What can hang from each mark:
z148: z706
z898: z394 z706
z173: z706
z334: z173 z394 z706
z706: z148 z334 z394 z898
z961: z148 z706 z898

Known rows, with every way that one mark hangs from another:
z898[z394 z706[z148 z334[z173]]]: [ 13.7  34.7  21.0  48.1  17.2 -24.0  37.6  -5.5  24.3 -41.7  32.5 -15.6
 -41.6  11.2  33.4 -14.9   9.2  47.5  25.6 -23.0]
z961[z706[z898[z394]]]: [  4.3 -21.8  -0.9   6.2  10.9 -17.5   6.4  13.6  -3.7 -15.8  24.4  -4.4
 -49.3 -23.0  35.1 -24.5  18.2  13.9  66.3 -30.5]
z706[z334]: [  3.4   1.1  11.0  14.1  -6.2 -38.3  -0.2  -3.3 -18.3 -15.2  16.4 -20.7
 -38.0  -3.5   2.2 -27.7 -11.9   8.7  31.6 -13.1]
z334[z173 z394 z706[z148 z898]]: [ 30.9 -12.5  33.7  71.0  20.5 -20.7  21.0  -1.7  16.0 -19.8  31.4  33.6
 -56.0 -29.7  41.2   1.0  21.2  68.0  52.2 -60.0]
z173[z706]: [ 21.1  -6.3  -6.3  -3.5 -36.9 -37.5  10.5   0.1   1.4   0.5  -9.2 -23.3
 -32.3  -7.9  11.4 -30.4  -4.4   4.9  59.7 -31.2]
z706[z898]: [-14.4 -25.7  -7.5  11.1 -12.8 -33.0  -0.9  -1.0 -10.5   2.5   8.3   3.4
 -49.3 -33.2  15.9 -23.8   8.8  27.6  54.8 -23.1]
z961[z148 z898]: [  8.0  -8.9  -7.5  27.7   5.0 -67.6  -4.7 -11.0 -33.0  11.6  -5.7 -19.4
 -28.1 -13.0  13.0  -9.9   2.5   0.8  45.2 -23.3]
z706[z148 z334[z173] z394 z898]: [ -0.4   6.2  29.9  46.5  29.7 -18.6   0.1 -14.4  27.3 -22.9  58.3  19.7
 -50.6 -28.0  32.1 -10.2  21.2  56.7  44.4 -24.7]
z706[z148 z334[z394] z898]: [-12.4  -2.1  12.6  41.1  29.1 -43.8  -1.8  -3.6 -14.4 -23.8  28.2  21.8
 -49.8 -20.2  30.1 -32.0  12.3  53.9  47.8 -38.9]
z173[z706[z334]]: [ 24.1  17.3  13.6  14.2 -16.1 -35.0   2.2  -8.3  -9.3  -6.0   7.8 -28.0
 -36.2   0.5  11.8 -40.4 -10.0   5.1  52.8 -17.6]
z961[z148 z706[z334 z898[z394]]]: [  5.4   4.0  10.8  39.0  43.3 -30.9 -14.9  -5.1 -35.9 -12.9  41.2  -7.1
 -40.7  -9.5  43.8 -20.0  23.7  19.7  59.1 -13.4]
z148[z706[z334 z898[z394]]]: [  6.4   6.3   3.5  36.0   9.2  -3.3   0.7  12.0 -11.2 -18.0  44.4  -5.8
 -47.7 -20.7  42.4 -39.6  11.2  21.7  57.2 -14.8]
z173[z706[z394]]: [ 25.2 -14.9   0.1  -7.4 -32.9 -31.3   1.9  -4.5  35.4 -13.7  11.3 -24.9
 -30.4 -20.7   4.3 -35.6   2.7  13.6  62.8 -44.0]
z706[z148 z898]: [-27.3 -18.5 -14.1   1.8   3.2 -47.9   5.2   3.1  -5.7   7.7   6.2  23.9
 -39.1 -27.1  40.2 -15.7  16.9  34.9  63.1 -23.3]
z706[z148 z334[z173] z394]: [ 12.0  10.8  29.0  33.4  16.8 -26.8   8.2  -8.6  30.9 -34.8  48.1   0.6
 -35.5  -8.3  18.0  -2.3   5.2  35.0  28.4 -26.7]
z898[z394 z706[z148]]: [ -9.3   1.2 -18.8  -2.1  -5.1 -49.0  33.9   7.6  24.1 -25.6   1.0 -12.8
 -27.1  -0.9  34.8 -23.4  12.2  35.7  46.3 -37.1]
z148[z706[z898]]: [  5.2   0.1  -6.6  12.3 -15.9 -14.7   1.7  19.8 -16.7   7.8  22.1   9.5
 -37.9 -33.4  34.5 -35.7   7.7  15.3  66.3 -15.7]
z173[z706[z334 z898]]: [ 11.9  13.9  13.6  28.0  -3.5 -26.4  -5.2 -16.0 -12.4   5.9  18.9  -8.3
 -49.9 -17.8  25.3 -47.1   4.2  27.2  68.2 -14.4]

Rows:
[ -1.9 -33.1  -2.9  23.1  18.5 -34.6  15.5   2.8  18.6  -2.7  19.1  16.6
 -43.4 -30.0  61.3  -6.8  27.0  44.5  72.5 -44.9]	z334[z706[z148 z898[z394]]]
[ 30.8  28.9  30.6  72.1  24.3   0.1 -16.5 -11.0  -4.0 -13.0  74.4   6.4
 -37.4 -30.7  36.0 -16.2  21.7  41.3  47.9 -14.9]	z961[z148[z706[z334[z173] z394 z898]]]
[ 13.1 -15.9  -1.0   6.5 -19.3 -23.6  -7.1 -10.9  30.9  -1.6  21.6  -6.9
 -44.9 -40.1  17.8 -42.3  17.8  34.7  77.9 -41.2]	z173[z706[z394 z898]]
[ 48.9  29.2  39.4  71.3  -1.7   2.1  15.2  12.4  -9.1 -45.9  46.8  -7.8
 -41.7  -1.7   8.3 -25.0 -10.5  23.5  21.4 -33.2]	z148[z706[z334[z173 z394]]]
[ 22.6 -29.5  18.3  20.1   1.0 -22.4  -5.4  -7.6  31.2  -1.4  38.6   6.2
 -48.2 -49.0  24.9 -24.2  16.9  40.6  69.8 -46.8]	z334[z706[z394 z898]]
[ 11.3  36.6  18.8  32.0  16.2 -53.6  21.4   0.3  -1.1 -40.1  18.1  -2.2
 -33.1   6.1  17.3 -45.6  -3.0  48.8  35.1 -40.0]	z898[z706[z148 z334[z394]]]
[  6.8  31.2   1.0   5.9   9.4 -68.5  28.3   1.0   1.2   3.2  -7.9  -6.4
 -31.2  -7.6  31.8 -33.3  -1.1  18.3  55.9 -23.8]	z961[z898[z706[z148]]]
[ 14.7 -21.9  13.4  38.6  18.8 -41.3  10.2   2.6   4.5  -9.4  18.7  31.6
 -46.8 -32.4  42.8 -18.0  17.3  56.6  66.6 -60.0]	z334[z394 z706[z148 z898]]
[ 27.6  18.0  -6.6  27.5   3.5 -50.7  -4.3   7.5 -40.2  15.7   7.7 -12.9
 -17.9 -13.4  33.0 -19.2   0.2 -12.9  56.5 -16.0]	z961[z148[z706] z898]
[-27.8 -12.4  -5.3  26.4  28.6 -37.4   4.1  -3.1   0.4 -18.1  28.3   5.8
 -46.6 -16.3  47.3 -20.7  23.1  42.6  53.1 -22.3]	z706[z148 z334 z898[z394]]
[ 36.8  26.3  39.7  84.1  12.0   9.5   5.2   5.6 -13.8 -34.3  59.2  10.2
 -58.4 -21.2  22.6 -32.6   4.8  44.3  36.7 -30.8]	z148[z706[z334[z173 z394] z898]]
[ 22.8  15.3  22.5  69.4  11.1  18.2  12.1   4.9   0.7 -28.1  59.6  -4.8
 -58.1 -18.2  42.3 -21.4  14.6  32.1  43.7 -14.8]	z148[z706[z334[z173] z898[z394]]]
[ 42.9  -9.4  32.1  58.7   7.5 -29.0  29.3   2.5  19.5 -31.5  22.3  15.0
 -39.9 -11.1  27.7   7.9   5.6  46.3  36.9 -62.2]	z334[z173 z394 z706[z148]]
[ 15.7  15.3  27.2  27.2  42.7 -34.7 -30.3 -11.7 -18.7  -8.7  57.4   1.9
 -34.2 -23.5  29.6 -29.0  20.8  23.4  65.2 -16.3]	z961[z148 z706[z334 z394 z898]]
[ 29.2  -5.7  21.1  39.8 -18.1  -2.9   5.3 -16.2  43.3 -11.2  36.8  -5.1
 -55.8 -37.8  16.6 -23.3  20.7  46.1  63.9 -41.9]	z334[z173[z706[z394 z898]]]
[ 30.6   2.4  38.6  70.2   0.1 -16.3  13.6  -6.8  -2.6 -52.4  35.1 -14.7
 -53.9  -1.8 -12.0 -16.2  -8.0  37.9  11.3 -40.3]	z706[z334[z173 z394]]
[ 20.8  -0.8  12.9  56.9  -0.8 -21.5  20.8  -5.9  17.3 -19.0  16.4  20.7
 -52.9 -21.4  34.3 -16.6  21.8  62.2  61.2 -56.4]	z334[z173[z706[z148 z898]] z394]
[-32.4 -36.9 -24.8   8.1   8.8 -40.4  12.0   6.0  11.2 -11.9  10.8  10.3
 -45.0 -24.9  46.2 -10.3  26.3  40.4  60.2 -34.7]	z706[z148 z898[z394]]
[ 26.1 -12.9  31.3  44.4  19.0 -16.8  11.3  -8.8  46.8  -7.0  49.1  29.6
 -48.2 -42.1  46.3   3.3  25.2  57.5  63.5 -45.6]	z334[z173 z706[z148 z394 z898]]
[ 30.0   9.1  18.4   8.1 -11.6 -28.4  -6.4 -12.8  23.8 -20.2  29.9 -29.7
 -34.3 -10.2   5.8 -44.3  -2.5  16.0  54.6 -31.2]	z173[z706[z334 z394]]
